What can hang from each mark:
Q331: Q109
Q246: Q467
Q520: Q360
Q109: Q331 Q360 Q467 Q594
Q467: Q246
Q360: Q109 Q520
Q563: Q109
Q97: Q109

Every row comes from one small tree of marks. Brackets hold a mark, then the marks that hang from it, in the order of their numbers. Every link used is in the known rows. Which tree was each row made from?
In the rows, 100 means zero.
Known rows:
{Q520 {Q360 {Q109 Q467}}}: [140,46,77,105,92,110,90,99,95,101,110,85,91,93,94,101,100,104,77,99,121,70]
{Q109 Q331 Q467 Q594}: [116,65,88,113,85,113,59,63,70,88,108,108,61,109,74,132,92,142,104,108,103,84]
{Q360 {Q109 {Q467 Q246} Q594}}: [121,69,79,81,118,82,81,83,101,122,112,123,55,97,108,108,74,118,95,109,96,80]
{Q520 {Q360 Q109}}: [142,56,66,106,95,100,99,102,97,106,113,76,97,92,92,95,98,102,71,92,125,78]
{Q331 {Q109 {Q360 Q520} Q594}}: [108,93,76,87,96,104,97,74,93,96,95,94,83,102,100,103,100,130,93,72,117,37]
{Q109 Q331 {Q360 Q520} Q467 Q594}: [105,45,75,98,78,135,78,41,57,89,78,103,48,114,87,142,116,168,103,103,110,51]
{Q331 {Q109 Q360 {Q467 Q246} Q594}}: [98,107,113,57,94,99,77,69,92,107,81,121,64,94,107,102,93,122,96,79,101,52]
{Q360 {Q109 Q467 Q594}}: [131,61,70,105,111,92,81,83,96,111,125,107,61,95,96,114,69,120,98,103,105,66]
{Q331 {Q109 Q467 Q594}}: [116,95,99,97,97,103,68,87,99,93,115,106,86,99,91,105,83,113,102,83,106,50]
{Q563 {Q109 Q331}}: [109,95,101,132,106,92,97,78,80,90,103,80,89,92,95,95,74,118,83,73,130,102]
{Q109 Q360}: [88,102,107,77,90,109,110,78,85,104,71,101,81,93,105,103,107,113,99,91,108,82]
{Q360 {Q109 Q331 Q467} Q520}: [124,30,76,125,91,105,78,88,100,107,107,79,73,115,85,126,107,121,96,109,127,64]
{Q246 Q467}: [83,109,101,78,112,99,86,104,110,96,77,107,77,110,98,88,99,99,91,99,81,129]
{Q331 Q109}: [107,115,114,98,91,89,85,108,113,99,106,87,108,97,90,90,92,88,95,75,118,72]
{Q97 {Q109 {Q467 Q246} Q594}}: [101,85,98,54,142,86,87,79,104,97,91,131,70,113,96,144,91,149,108,97,84,86]
{Q331 {Q109 {Q360 Q520} Q467 Q594}}: [106,81,89,84,91,117,85,69,89,93,91,104,75,103,102,113,102,133,100,79,112,26]
{Q109 Q331}: [105,87,106,114,80,99,79,88,87,96,97,84,91,106,72,113,103,109,96,100,120,110]
{Q360 {Q109 Q331 {Q467 Q246}} Q520}: [116,37,85,102,96,95,77,86,103,118,95,95,66,117,95,120,112,120,92,115,115,77]
{Q520 {Q360 {Q109 Q331 {Q467 Q246}}}}: [137,44,88,95,83,102,76,88,90,109,100,85,77,98,85,106,106,109,71,101,125,85]
{Q520 {Q360 {Q109 Q331 Q467}}}: [144,39,80,114,78,109,77,90,86,100,107,74,84,97,76,111,100,109,75,98,132,75]
{Q331 {Q109 Q594}}: [118,108,85,99,100,88,80,91,102,96,119,97,94,98,91,96,80,110,95,76,112,62]
{Q360 {Q109 Q594} Q520}: [131,45,31,116,120,92,102,88,102,112,125,93,75,111,105,113,89,133,92,105,111,58]
{Q360 {Q109 Q331} Q520}: [126,43,63,127,93,93,91,93,104,112,110,70,81,115,83,116,104,119,90,104,132,75]

Write each row's tree:
[93,81,134,83,81,104,63,81,89,107,78,113,71,110,88,116,113,112,100,113,99,111] : {Q109 Q331 {Q467 Q246}}
[152,33,59,115,86,109,72,78,78,98,118,82,72,97,76,114,92,129,75,99,128,67] : {Q520 {Q360 {Q109 Q331 Q467 Q594}}}
[134,24,49,126,100,104,74,74,90,106,119,90,59,116,84,133,95,144,97,110,120,55] : {Q360 {Q109 Q331 Q467 Q594} Q520}
[86,68,80,54,107,123,98,51,76,107,68,138,47,111,129,121,119,154,101,111,78,59] : {Q109 {Q360 Q520} {Q467 Q246} Q594}
[135,51,74,116,95,90,65,74,86,109,122,95,55,101,74,124,72,129,94,103,121,73] : {Q360 {Q109 Q331 Q467 Q594}}
[112,78,90,77,135,96,88,81,99,85,102,117,78,111,83,150,85,151,112,94,93,74] : {Q97 {Q109 Q467 Q594}}
[95,76,107,62,83,112,70,39,62,106,66,127,35,103,94,126,104,152,99,103,96,82] : {Q109 Q331 Q360 {Q467 Q246} Q594}
[137,35,35,127,103,91,86,78,93,108,122,80,67,116,83,122,93,140,89,103,126,66] : {Q360 {Q109 Q331 Q594} Q520}
[146,48,70,116,82,99,87,93,89,103,110,67,91,96,73,103,100,108,70,93,139,84] : {Q520 {Q360 {Q109 Q331}}}
[97,99,102,85,86,104,101,89,103,99,82,85,97,102,100,98,111,107,92,72,124,46] : {Q331 {Q109 {Q360 Q520}}}
[105,75,122,87,110,95,74,87,100,84,87,94,82,115,62,155,99,136,110,93,115,89] : {Q97 {Q109 Q331 Q467}}
[108,82,77,93,80,108,86,47,60,95,84,97,54,101,77,124,95,151,96,90,118,79] : {Q109 Q331 Q360 Q594}
[98,90,125,107,109,96,84,74,82,98,89,103,73,95,109,97,81,119,84,84,113,106] : {Q563 {Q109 Q331 {Q467 Q246}}}
[93,77,130,89,63,124,76,61,68,94,63,97,61,101,79,129,112,128,104,97,119,77] : {Q109 Q331 Q360 Q467}
[107,60,57,100,83,119,95,46,63,94,81,93,57,114,85,130,114,163,96,95,117,64] : {Q109 Q331 {Q360 Q520} Q594}
[102,72,73,108,123,121,113,52,66,87,93,110,64,94,130,107,82,156,90,76,108,50] : {Q563 {Q109 {Q360 Q520} Q467 Q594}}
[81,85,140,61,72,111,75,58,75,110,50,113,53,103,93,120,118,123,98,103,106,93] : {Q109 Q331 Q360 {Q467 Q246}}
[142,47,62,88,104,101,86,84,90,109,111,104,73,94,102,101,97,120,73,102,106,72] : {Q520 {Q360 {Q109 {Q467 Q246} Q594}}}
[113,87,84,120,129,106,96,68,76,87,116,113,75,89,119,100,63,136,92,79,101,76] : {Q563 {Q109 Q467 Q594}}
[95,88,117,83,82,118,87,85,99,94,78,93,89,103,102,108,112,111,100,77,119,36] : {Q331 {Q109 {Q360 Q520} Q467}}
[150,50,43,107,103,100,97,90,89,103,122,85,86,92,93,100,88,121,73,94,120,70] : {Q520 {Q360 {Q109 Q594}}}
[85,67,104,82,88,136,103,73,83,96,67,108,76,107,115,122,127,129,106,103,100,54] : {Q109 {Q360 Q520} Q467}
[103,94,93,97,134,96,95,67,81,99,106,126,67,91,131,93,69,135,88,85,91,89] : {Q563 {Q109 {Q467 Q246} Q594}}
